Known rows, with every way that one mark hangs from another:
vurud{fuzu kobu tiged}: [-157,   32,   84, -327,  150,  -53, -121, -320,   74,  -62,  126, -368,
  120,  458, -329,  347, -216,  -22,  -99,  -95,   94, -151, -118,   68,
  -44,  -67,   32,  -90,  -87,   75]
zedeb{keki{vurud}}: [  48,  156,   -5,  259,  -61,   61,  -85,  184,  216,   10,    9,  150,
   11, -117,   18,   91,  176,   18,  293,   97,  -69,   36,  -46,   30,
  -10,    2,   -6, -122, -167,  -26]
zedeb{keki{panim}}: [  87,  155,  -47,  200,  146,    3, -116,  194,  189,   15,  -87,  127,
  -61,  -63,  103,   80,   49,  -44,  -62,   46,   66,    8,  -56,  -52,
  136,  -22,  -28, -115,   93,  -14]
zedeb{kobu{fuzu{keki{kapen}}}}: [ 226,    4, -122,  289,  -60,   13,  235,  239,   -8,   30,    7,  201,
  169, -208,  -42, -542,  -15,   -2,  -54,  -19, -175,   91,   66, -163,
 -122,  129,  -22,  -21,  219,  -18]
keki{panim vurud{kobu}}: [ -24,   53,   45,  182,   62,  -66,   25,   12,  110,   36,   42,  -66,
   15,  221,  141,  331,  128,  -20,  -80,  117,  154,   33,  -50,  119,
   -2, -153,   16,   56, -134,   23]
kapen{fuzu kobu{keki}}: [-387, -167,   14, -161,   41,    2,  -45,   77, -380,  -49, -157, -108,
   -8,   32,  285,  271,   23, -197,   -2,    1,  112,  169,  -53, -100,
   51,   43,    7,   49,  242, -110]
kobu{fuzu{panim} keki}: [ 196,  -40, -138,  -33,  -29,    7,    5,   81,  -22,   60,  -47,   50,
  -48, -499,  100, -418,  134,  -20,   32,  -82, -155,  107,  162, -237,
  -47,  -28,  -35,   -8,  207,  -33]
kobu{keki}: [ -40,   36,  -86, -147, -109,    3, -215,   41, -327,    2, -107, -111,
  -57, -176,  100, -316,   82, -163,   77,  -38,   -3,   22,  -15, -170,
  -21, -192,  -25,  -85,  202,   -6]
zedeb{keki{kapen} kobu}: [ 282,  190,  -36,  360,   28,  139,  -40,  218,  276,    8,   49,  220,
  162, -174, -121, -201,  -48,   20, -133,   11, -198,   35,  -71,    2,
  130,  150,  -44, -172,  138,  -12]
fuzu{keki panim{kobu}}: [  49,  -57,  -31,  -66, -193,   85,   41,  -22, -526,   73, -151,  163,
 -214, -145,   44, -384, -106,  125,   43,   15,   20,   44,  156,  -76,
 -165, -170,  -13,   29,  141,  -28]
fuzu{panim}: [ 100,   25,   -5,  -75,  -85,  124,  -41,   57,   24,   41,  -90,  -19,
 -122, -251,   93,  -21,    0,   66,   -3,   56,    6,  -56,   76, -114,
  -22, -222,   -4,   41,  160,  -30]
zedeb{keki{kapen panim} kobu}: [ 384,  204,  -32,  424,  163,   80,  -22,  248,  403,   11,   40,  283,
  138, -154,  -54,  -93,  -20,    2, -301,   48,  -85,   41,  -57,   59,
  229,  181,  -41,  -76,  129,    7]
panim{fuzu{keki{vurud}}}: [ -49,  -58,   -6,  113, -275,  -75,   73,   38, -304,  -27, -100,   88,
 -120,    4,    9, -200,  144,   12,  307,  100,  120, -122,   -9,   56,
 -298, -236,   51,  -76,  -98,    6]
keki{panim{fuzu} vurud{tiged}}: [ 150,  164,   85,   76,    4, -212,   56,  115,  357,  -76,   24, -120,
  -75,   56, -270,  166,   98,   66,  186,  153,  228, -200,  -36,  183,
  -91, -205,   45,  -72, -185,   79]
keki{kapen{fuzu} vurud}: [ -85,  -70,  104,  141, -204,   30,  288,  194,  262,  -34,   26,   -1,
  -27,   18,  111,  328,  156,   53,  265,  131,   21,  -85,  -43,  201,
   81,   47,   18,  141, -191,  -20]
tiged{vurud{fuzu{panim} kobu}}: [-200,  -29,    1, -240,   97,   86,  -91, -361,   14,    3,   92, -212,
  -16,  135,  158, -230, -115,   40,  -74,  -75,  -36, -138,   23,   26,
   18,  -51,  -16,   15, -244,   45]
kapen{fuzu{keki{panim{kobu} vurud}}}: [-143, -148,   31,  108,  -75,  -80,  320,  125, -270,   -5, -121,  175,
 -128,  138,  225,  -35,   83,   46,  267,  194,  233,   92,   26,  247,
  -88,   42,   -5,  172, -167,  -51]
keki{kapen vurud{fuzu}}: [  -9,  -57,   83,  -43, -208,   26,   22,  -70,  384,  -31,   93,  -76,
   39,   79,  -82,  289,   60,   54,  175,   48,  -82, -143,  -81,   65,
   -5,  -15,   27,  166, -230,   38]
vurud{fuzu{keki panim} kobu tiged}: [   5, -120,   51, -408,  208,   71, -122, -473, -319,  -27,  141,  -61,
  107,  318, -294,  222, -223,   21, -320, -148,  112, -190,   80,  158,
  -97,   64,   51,   32, -134,   44]
zedeb{keki{kapen} kobu{fuzu{panim}}}: [ 518,  109,  -93,  457,   80,  156,  185,  249,  566,   71,  111,  380,
  171, -508, -131, -323,    2,  163, -172,  -34, -351,  125,   99,  -46,
  104,  312,  -51,  -91,  138,  -31]
vurud{fuzu kobu}: [-247,  -78,   58, -187,   38,    4,  -72, -283,   -3,  -11,   17, -273,
   55,  374,   21,  229, -128,  -32,  -82,  -37,   36,  -55, -152,  -22,
  -69, -149,   25,   -7,   21,   13]
vurud{fuzu{keki}}: [-206, -147,  -29, -258,  -63,   46,  -99, -191, -313,  -41,  -96,  -48,
   -5,  158,   41,  -64,  -79,  -79,   72,  -25,   81, -106,  -42, -106,
 -169,  -92,   17,   60,   43,  -13]
panim{kobu{keki}}: [ -70,   61,  -66, -106, -198,  -54, -127,   36, -431,   34, -147,  -96,
 -180, -129,   37, -492,  -16,  -49,  178,  -33,  -41,  142,   -1, -162,
  -70, -214,  -39, -104,  203,    4]
panim{fuzu}: [ -85,   42,   22,   67, -206,  -85,   44,   92,   13,  -27, -162, -168,
 -188,  -22,    2, -172,    7,   27,  202,   62,   69, -130,  -94, -107,
 -161, -385,   25, -179,  166,    9]
tiged{vurud}: [-220,  185,  -68,  -22, -114,  -14,  -98,  163,  -41,  -17,  -82, -216,
 -144,  -86,  224, -560,   18,  -54,  305,   50,   -1,  -86,  -12, -194,
  -11, -212,  -45, -141,  -84,   17]

Rows:
[ -56,    4,   -6,    3,   70,  -82, -217,  106, -150,   -1,  -69,   37,
    3,  -64,  213,  373,  186, -167,  -83,   87,  124,  200,    7, -103,
   34,  -21,   26,  158,   61,  -35]	kapen{kobu{keki{panim vurud}}}
[ 167,   85,    8,  214,   99,  146,  -75,  -24,  449,  -55,  110,  172,
  276,  -86,  -93,  -73,   14,   29,  168,  121, -149,   95, -126,  146,
  -57,  194,  -34,  -27, -188,  -33]	zedeb{keki{vurud{fuzu}} kobu}
[ 201,   72,   25,   66,  113,  -60,  188,  -12,  349,   49,  217,  -62,
  114,  -68, -272,  202,   73,  163,   51,  -12,  -59,   14,  138,   91,
 -100,   57,   22,  -34, -218,   37]	keki{vurud{kobu{fuzu{panim}} tiged}}
[-227,  -24,  -50, -235,   17,  -43, -222, -348, -235,  -34,  154, -233,
   53,  217,   70, -395,  -32, -147, -137, -239, -128, -143,  -60,   18,
  142,  105,  -13,  -50, -249,  104]	tiged{vurud{fuzu kobu{keki{kapen}}}}
[  61,  172,  -17,  246,   24,  -43,  -32,  182,   92,   50, -128,  144,
 -176,   -2,   34, -108,  -58,   69,   49,   58,   24,  131,  -52,  -32,
   90,  -50,  -42, -146,   93,  -11]	zedeb{keki{panim{kobu}}}
[ -91, -240,   10, -266,   84,  130,  -72, -456, -411,   22,   33,   20,
   44,  234,   34,  113, -131,    7, -309, -102,   62, -100,   41,   88,
 -126,  -17,   40,  109,  -25,   -2]	vurud{fuzu{keki panim} kobu}
[-130, -208,   60, -105,   14,   98,   21,   12, -198,  -16,  -35,   95,
   21, -200,  289,  438,  170,  -51,   29,   83,   67,  166,  107,  104,
   40,  159,   28,  232,  -12, -115]	kapen{fuzu{panim} kobu{keki{vurud}}}
[  59,  232,   63,  150,  161,  -33, -129,  -20,  132,  -12,  204,    3,
  161,  236, -342,  355,   49,   16,   58,  -28,    8,  -29,  -54,  218,
   27,  106,   19, -248, -305,   54]	zedeb{keki{vurud{kobu tiged}}}
[  98,   12,   30,  142, -414, -171,   72,   21, -163,   10,  -19,   41,
 -206, -127, -151, -404,  135,   93,  272,  -11, -112,  -12,  -25,  111,
 -101, -160,   19,  -85,  -78,   72]	panim{fuzu kobu{keki{kapen vurud}}}
[  95,   78,  -67,  -60,   88, -184,    4,  -24,  -16,   17,  190, -160,
  131,   62, -356, -111,    2,  -77, -193, -256, -139,  -18,   36,  -50,
   76,  141,    9, -178,   37,  107]	vurud{kobu{fuzu keki{kapen}} tiged}
[-265, -277,   44, -133,   58,  138,  125,   11, -480,   -2, -162,  147,
  -53,   20,  303,  432,  -69,  -18, -145,   54,  184,   67,  122,  -25,
  -37,   93,   43,  183,  176, -146]	kapen{fuzu{keki panim} kobu}
[  79,  -55,  -31,   62,   10,   86,  103,  119,  -93,  -60,    8,   42,
  147, -180,   95, -312,   36, -130, -108,   -4,  -63,   50,  -37,  138,
  135,  176,  -46,   21,  177,  -31]	zedeb{kobu{keki{kapen{fuzu}}}}
[ -88,   94,   43,  205,   -4,   57, -127,  190,   80,   27,  -42,  139,
  -17,   53,  -32,  518,  -56,   -4, -156,  -57, -114,   69,  -61, -176,
  171,  113,   31,  -85,  168,  -48]	zedeb{keki{kapen{kobu}}}
[ 329,  187, -130,  469,  281,  -15,  130,  340,  544,   28,  -13,  249,
  181, -288,   40, -346,   37,    8,  -62,   81, -113,  232,  -26, -114,
   44,  191,  -78, -144,  193,  -46]	zedeb{keki{panim} kobu{fuzu}}
[-104,   23,  -27, -272,  -11,  107, -107, -176,  159,  -26,    3, -142,
  -99, -141,  180, -397,  -68,   48,  145,    3,  -45, -161,   64,  -79,
    6,  -65,  -29,   69, -193,   16]	tiged{vurud{fuzu{panim}}}
[ 146,   39,  126, -249,  -46,   16,   19, -203,  285,  -27,  118,  -79,
  -42,  -11, -373,   87, -116,  239,  254,   75,  -23,  -60,   76,  186,
 -118,  -19,    8,  122, -300,   41]	keki{vurud{fuzu{panim{kobu}} tiged}}
[ -39, -144,   -7, -184, -105,   69,  108,  -26, -355,   17, -122,   39,
 -188, -234,  188, -334,   -4,   46,   97,    5,    7,  113,   95,  108,
   30,   -5,  -42,   61,  125,  -58]	kapen{fuzu{panim{kobu{keki}}}}
[ 125, -110, -121,   40,  -49,   40,  155,   96, -165,   72,  -86,  177,
  -59, -324,  107, -328,   48,   63,   52,  -24,  -52,   32,  191, -207,
 -178,  -32,   -8,   33,  152,  -54]	kobu{fuzu{keki panim}}
[ -91, -106,  128,  224,   53,  -64,  314,   45,  245,   -3,  107,  -11,
   40,  316,  172,  556,  132,   23, -130,   93,  163,  -57,  -71,  366,
  184,  120,   35,  171, -238,   17]	keki{kapen{fuzu} panim vurud{kobu}}
[  -9,  -42,  122,  238, -171,  -89,  390,  211,  265,    7,  -22,   80,
 -152,   86,  122,  219,   75,  143,  202,  181,   92,   33,  -23,  277,
  127,   52,   -9,  194, -189,   -6]	keki{kapen{fuzu} panim{kobu} vurud}
[-239, -170,  106,  -89,   50,  127,  138,   95,  -34,    0, -137,  -20,
  -83,  -45,  284,  593,  -62,   49,  -71,  101,  115,   89,   48,  -45,
   43,    7,   18,  170,  210, -131]	kapen{fuzu{panim} kobu}
[ -46,  100,  -21, -261,  135,  -93, -273, -156, -381,  -21,   92, -250,
   95,  178, -251,  -49,  -45, -162, -165, -166,   72,  -48,  -23,   16,
   15,  -88,    1, -207,   53,   71]	vurud{kobu{keki} tiged}
[  28,   77,  -56,  200,  -49, -196,  274,  273,  263,   74, -151,  -50,
 -192,  -98,   85, -287,  -35,  111,  200,   78,   -9,  198,   22, -248,
  -76, -160,  -51,  -30,  206,   -8]	keki{panim{kobu{fuzu}}}
[ 115,  -26, -105,  142,  105, -182,   84,   24,   29,   68,   75,  -19,
   48,   17,   41,  -75,  113, -105, -354, -171,  -70,   74,   15,  -84,
  145,   91,   -5,  -27,  128,   63]	vurud{kobu{fuzu keki{kapen panim}}}
[ 100,   11,   61, -386,  113,   75, -117, -215,  250,  -57,   72, -168,
   24,  -27, -296,  192, -171,   87,  -30,  -22,   48, -201,   50,   22,
  -20,  -42,   14,   71,  -56,   31]	vurud{fuzu{panim} tiged}
[  33, -118,  -15, -359, -114,   73, -136, -294, -243,   21,  -55,  -32,
 -111, -176,  -24, -354,  -87,   55,   20,  -77, -109,   71,   54,  -38,
  -51,  -73,  -28,  100,   88,    2]	vurud{fuzu{panim{kobu{keki}}}}
[-167,  -95,  126,  -44, -121,   17,  -21,  -53,  282,  -28,   55,  -74,
   57,  203,  -29,  723,  -14,   32,   38,   49,  -58,    9,  -86,  -53,
   -2,   51,   67,  240, -115,  -12]	keki{kapen{kobu} vurud{fuzu}}
[-211,  -52,  -64, -194, -102,   15,  -73, -157, -239,  -49,   21,  -47,
  -39,  130,   73, -497,  -74,  -67,   98, -101,  -35, -236,   11,  -68,
    6,   77,    3,   37, -269,   57]	tiged{vurud{fuzu{keki{kapen}}}}
[ -80, -138,  -36, -198,   85,  -15,  -80, -153, -193,  -43, -102,   20,
   -5,  196,  112,   21,  -64, -101, -101,   20,  205, -104,  -31,  -40,
  -70,  -53,   16,  154,   30,   -3]	vurud{fuzu{keki{panim}}}
[ -92, -144,   17,  -11,  120,  -71,   98,  -64, -191,  -12,   41,  -50,
   16,  222,  197,  237,   76, -157, -382,  -90,  127,  -29,  -54,  230,
  272,  138,   12,   61,   38,   22]	vurud{kobu{keki{kapen{fuzu} panim}}}
[  51,   -2,  -21,   88, -131,  -83,   92,  102, -337,   57, -120,  156,
 -184,  106,    5, -216,  -82,   46, -118,   -4,   75,  -10,   57,  -28,
   18,  -74,    0,   69,   99,   33]	fuzu{keki{kapen panim{kobu}}}
[  18,  109,   35,  268,  127,    0, -110,  225,  198,   31,  -47,  194,
  -17,   89,   48,  622,  -33,  -23, -344,  -14,   13,   72,  -52, -127,
  263,  156,   25,    0,  163,  -32]	zedeb{keki{kapen{kobu} panim}}
[  32,  -24,  101, -365,  225,   49, -114, -393,  127,  -24,  164, -232,
  101,  258, -315,  352, -215,   80, -254,  -93,   44, -174,    9,  141,
   -8,  -24,   36,    6, -110,   59]	vurud{fuzu{panim} kobu tiged}
[ 116,  152,  -24, -178,  -33,  -70, -240,   37, -107,  -57,   86, -120,
   58, -128, -227,  -99,  155, -115,  232,   -3,   43,  -47,   35,   59,
  -40,  -56,    1,  -73, -151,   51]	kobu{keki{vurud{tiged}}}
[-103,   -2,   18, -444,  190,  -66, -301, -404, -232,  -71,  147, -319,
  166,  330, -314,   92, -116, -150, -189, -190,   51,  -98,  -90,   71,
    1,   21,   18,  -97,  -63,   84]	vurud{fuzu kobu{keki} tiged}
[ 322,  170,  -99,  506,   57,   47,  166,  325,  527,   37,   74,  250,
  194, -296, -136, -326,    1,   65,  -14,  -31, -323,  149,  -24, -117,
   63,  263,  -56, -190,  161,  -24]	zedeb{keki{kapen} kobu{fuzu}}
[-255,  -98,  -82,   78,  -24,  -72,   93,  197, -305,   40, -165,   50,
  -14,   14,  139,   98,  -27,  -63,   50,  -23,    6,  200,   61, -403,
 -209,    4,   25,    5,  283,  -98]	kapen{kobu{fuzu{keki}}}
[ -30,   30,   22,   53,   -1,   81, -111,  -66,  347,  -37,   63,   79,
   89,   40,  -45,  228,   85,   21,  281,   71,  -81,  -16, -119,   81,
  -23,  100,    4,  -18, -276,  -14]	zedeb{keki{vurud{fuzu}}}
